Known rows, with every step that occurs:
S/G/A: [ 0.32  0.16  0.95  1.14  0.92  0.66  2.50 -3.94 -1.45 -0.11  1.03 -0.68
  7.27  4.26  2.73  0.36  1.01  2.39  0.78]
P/G/S/R: [-3.48 -1.70 -2.12 -3.55  0.01 -0.67  2.37  1.71  2.27 -1.07  0.77  2.36
  6.10  0.35 -3.14 -4.73  0.69  1.22 -1.02]
A/G/B: [-1.63  0.06  0.27 -2.83  3.27  4.46 -0.62 -4.45  1.68 -1.65  0.10  1.94
  4.85 -3.01 -1.39 -0.09 -0.25  3.00 -0.95]
W/P/G/S/R/B: [-5.59 -4.01 -3.76 -5.55 -4.35 -0.69  4.35  0.68 -0.31 -4.04  3.82  1.25
  7.29  1.53 -2.78 -3.79  2.41  5.04 -1.98]
R/B/G: [-3.39 -1.00 -1.69 -3.23  0.92  1.53  1.92  0.03  1.84 -4.03  2.02  2.14
 -0.69 -0.61 -0.50  0.02  1.90  4.80 -2.63]
W/P/R/B: [-3.67 -3.17 -3.46 -3.07 -5.45 -0.50  5.40  0.31 -1.82 -2.20  3.39 -3.80
  4.11  0.29  0.41 -2.33  1.67  4.74 -1.09]
A/G/S: [-1.04 -0.37 -0.46 -2.36  3.22  3.58 -0.21  0.64  2.95 -1.92  0.22  2.17
  4.05 -0.50 -2.26 -3.15  2.94  1.89 -1.02]
R/B/G/A: [-3.99  0.82 -1.83 -3.74  0.86  2.72  2.18 -1.84 -1.45 -3.51  4.40  2.22
  2.41  0.37 -0.48  1.35  1.52  4.80 -1.44]
P/R/B/G: [-4.02 -1.31 -3.19 -3.11 -0.07  0.97  5.07  1.05  2.36 -2.50  1.97 -1.52
  2.27 -1.66 -0.13 -2.83  1.46  5.00 -1.95]
B/G/S: [-1.49  0.23 -3.39 -1.55  3.07  0.84  2.58  1.81  3.47 -3.54  2.08  2.87
 -0.25  0.57 -2.61 -2.65  0.98  4.03 -1.38]
R/B/G/S/W/P: [-6.40 -1.97 -5.81 -2.11 -1.82 -0.70  3.95  1.47  2.42 -7.72  4.71  2.19
  3.73  1.51 -1.94 -0.40  2.18  7.51 -1.81]
S/R: [ 0.68 -3.60 -0.76  0.72 -0.58 -0.04  2.56 -1.39 -0.49 -0.69 -1.49 -2.08
  4.44  1.84 -1.07 -1.20  1.15  0.27  2.09]
S/W/P/R: [-3.65 -3.28 -2.36  2.09 -2.94 -3.86  4.82  0.06 -0.39 -1.39  1.20 -4.79
  6.64  1.35  1.78 -1.67  0.09  1.77  0.35]
G/S/R/B: [-2.75 -2.03 -6.04 -1.78 -4.17  1.05  2.95  2.01  1.54 -5.16  2.64  1.70
  5.77  1.59 -4.50 -1.29  1.59  4.24  1.70]
W/P/G: [-3.27 -2.29  1.39 -4.32 -0.87 -1.62  2.20 -1.03 -1.67  0.25  1.52 -0.12
  2.63  0.24  1.05 -3.00  1.05  1.39 -3.40]
R/B: [-2.72  0.06 -1.85 -2.26 -2.87  1.09 -0.02  0.66  0.40 -2.87  2.03  1.40
  0.70 -0.72 -0.87  1.40  0.96  2.71 -0.86]
W/P/R: [-1.56 -3.08 -2.04 -1.20 -3.16 -1.49  5.34 -0.18 -2.02  0.12  1.78 -5.00
  3.58  1.02  0.95 -3.35  1.03  2.48 -0.44]
W/S: [-3.30 -0.86 -1.31 -0.42 -3.85 -0.02  2.10  2.01 -1.04  0.55 -1.28 -1.80
  2.53  1.19 -2.02 -3.61  2.95  0.64 -1.45]

Rows:
[-6.35 -0.88 -6.61 -1.37 -0.98 -0.53  5.54  3.39  4.63 -5.19  3.45 -0.07
  5.36 -0.89 -1.68 -3.04  0.79  5.98 -1.12] : P/R/B/G/S/W
[-5.30 -1.76 -3.41 -5.23 -2.09  0.18  2.41  2.25  2.51 -3.01  2.34  3.45
  6.95 -0.29 -3.78 -3.57  1.19  3.19 -1.62] : P/G/S/R/B
[-4.89 -2.84 -6.11 -4.29 -3.47  0.10  7.33  1.76  0.71 -4.75  4.94 -1.49
  4.05  0.89 -1.75 -4.34  2.52  7.75 -2.02] : W/P/R/B/G/S
[-3.97  0.22 -4.99 -3.64 -0.11  1.75  2.33  2.12  3.37 -5.76  3.96  4.00
  0.51 -0.28 -3.07 -1.01  1.94  6.33 -2.09] : R/B/G/S
[-4.74 -2.51 -5.44  0.23  0.79 -2.28  6.83  1.83  3.20 -4.42  3.13 -1.38
  5.36  1.62 -0.99 -4.28  1.02  5.45 -1.25] : B/G/S/W/P/R
[-4.86 -4.16 -3.44 -1.52 -6.81  0.70  4.29  1.12 -1.52 -2.49 -0.95 -2.52
  6.79  2.13 -3.49 -3.57  4.58  3.03 -0.50] : W/S/R/B
[-2.46 -3.21 -2.65 -3.33  0.41  4.29  1.92  0.11  2.80 -4.61  0.59  1.78
  7.97  0.55 -3.52 -3.30  4.32  4.17  0.15] : A/G/S/R/B
[-3.07  0.75 -4.46  2.13 -1.17 -1.91  0.50  3.03  3.14 -3.55  1.95  2.15
  4.40  1.26 -2.12 -0.23 -0.85  1.30  1.10] : G/S/W
[-5.64  0.83 -1.95 -1.76  0.72 -2.38  0.42  3.16  4.11 -1.57  1.95  3.68
  5.57 -0.83 -1.58 -2.68 -0.92  0.55 -2.20] : P/G/S/W
[-1.57  1.01 -0.10 -1.50  4.22  1.55  2.36 -2.86 -1.91 -0.95  2.64  0.89
  2.03  1.14  0.32 -0.23  0.60  2.32 -0.71] : B/G/A
[-3.10 -2.88 -2.39 -2.49  0.22  1.99  4.51 -3.02 -1.80 -3.97  2.37  0.03
  6.63  2.04 -1.45  0.04  2.26  4.58  0.54] : S/R/B/G/A
[-3.00 -0.81 -1.25  0.19  3.41  1.72 -0.22  1.11  4.04 -3.08  0.12  1.82
  6.59  0.05 -1.43 -2.18  2.17  1.55 -0.36] : A/G/S/W
[-2.55 -4.45 -2.50 -2.23  0.12  1.09  4.19 -1.50  1.08 -4.32  0.24 -0.04
  3.87  1.18 -1.59 -1.04  2.99  4.86 -0.36] : S/R/B/G
[-6.17 -4.05 -3.60 -0.48 -1.83 -2.62  6.49 -0.09  1.02 -4.30  2.57 -3.32
  6.09  0.91  1.38 -1.97  1.56  5.51 -1.71] : S/W/P/R/B/G
[-6.94 -2.51 -3.68 -0.98 -1.74 -1.67  6.59 -1.65 -1.73 -4.11  4.76 -2.99
  8.83  1.87  1.56 -0.89  1.14  5.57 -0.82] : S/W/P/R/B/G/A
[-6.16 -1.77 -7.31 -0.48 -5.78 -2.29  4.93  3.20  1.86 -5.47  4.77 -0.99
  7.71  1.35 -1.97 -1.89  0.60  5.41  0.36] : G/S/W/P/R/B
[-5.42 -5.02 -3.53 -2.29 -3.73  0.89  5.83  0.56 -0.30 -3.55 -1.12 -1.91
  5.86  2.27 -3.29 -4.71  5.58  4.94 -1.90] : W/S/R/B/G
[-6.62 -1.42 -1.59 -1.47 -1.44 -3.05  2.24 -2.93  0.28 -2.61  2.37  0.66
  7.29 -0.74  0.17 -0.03 -2.64  2.92 -2.12] : S/W/P/G/B
[-1.14 -2.72 -4.07 -0.59  2.38  0.58  4.57  0.51  2.78 -3.99  0.80  1.19
  3.15  2.06 -3.40 -3.58  2.05  4.26  0.21] : B/G/S/R
[-4.36 -1.83 -5.95  1.25 -3.73 -2.88  4.85  2.79  1.55 -3.65  3.28 -2.11
  7.22  1.83 -1.44 -3.01 -0.20  3.40  0.97] : G/S/W/P/R
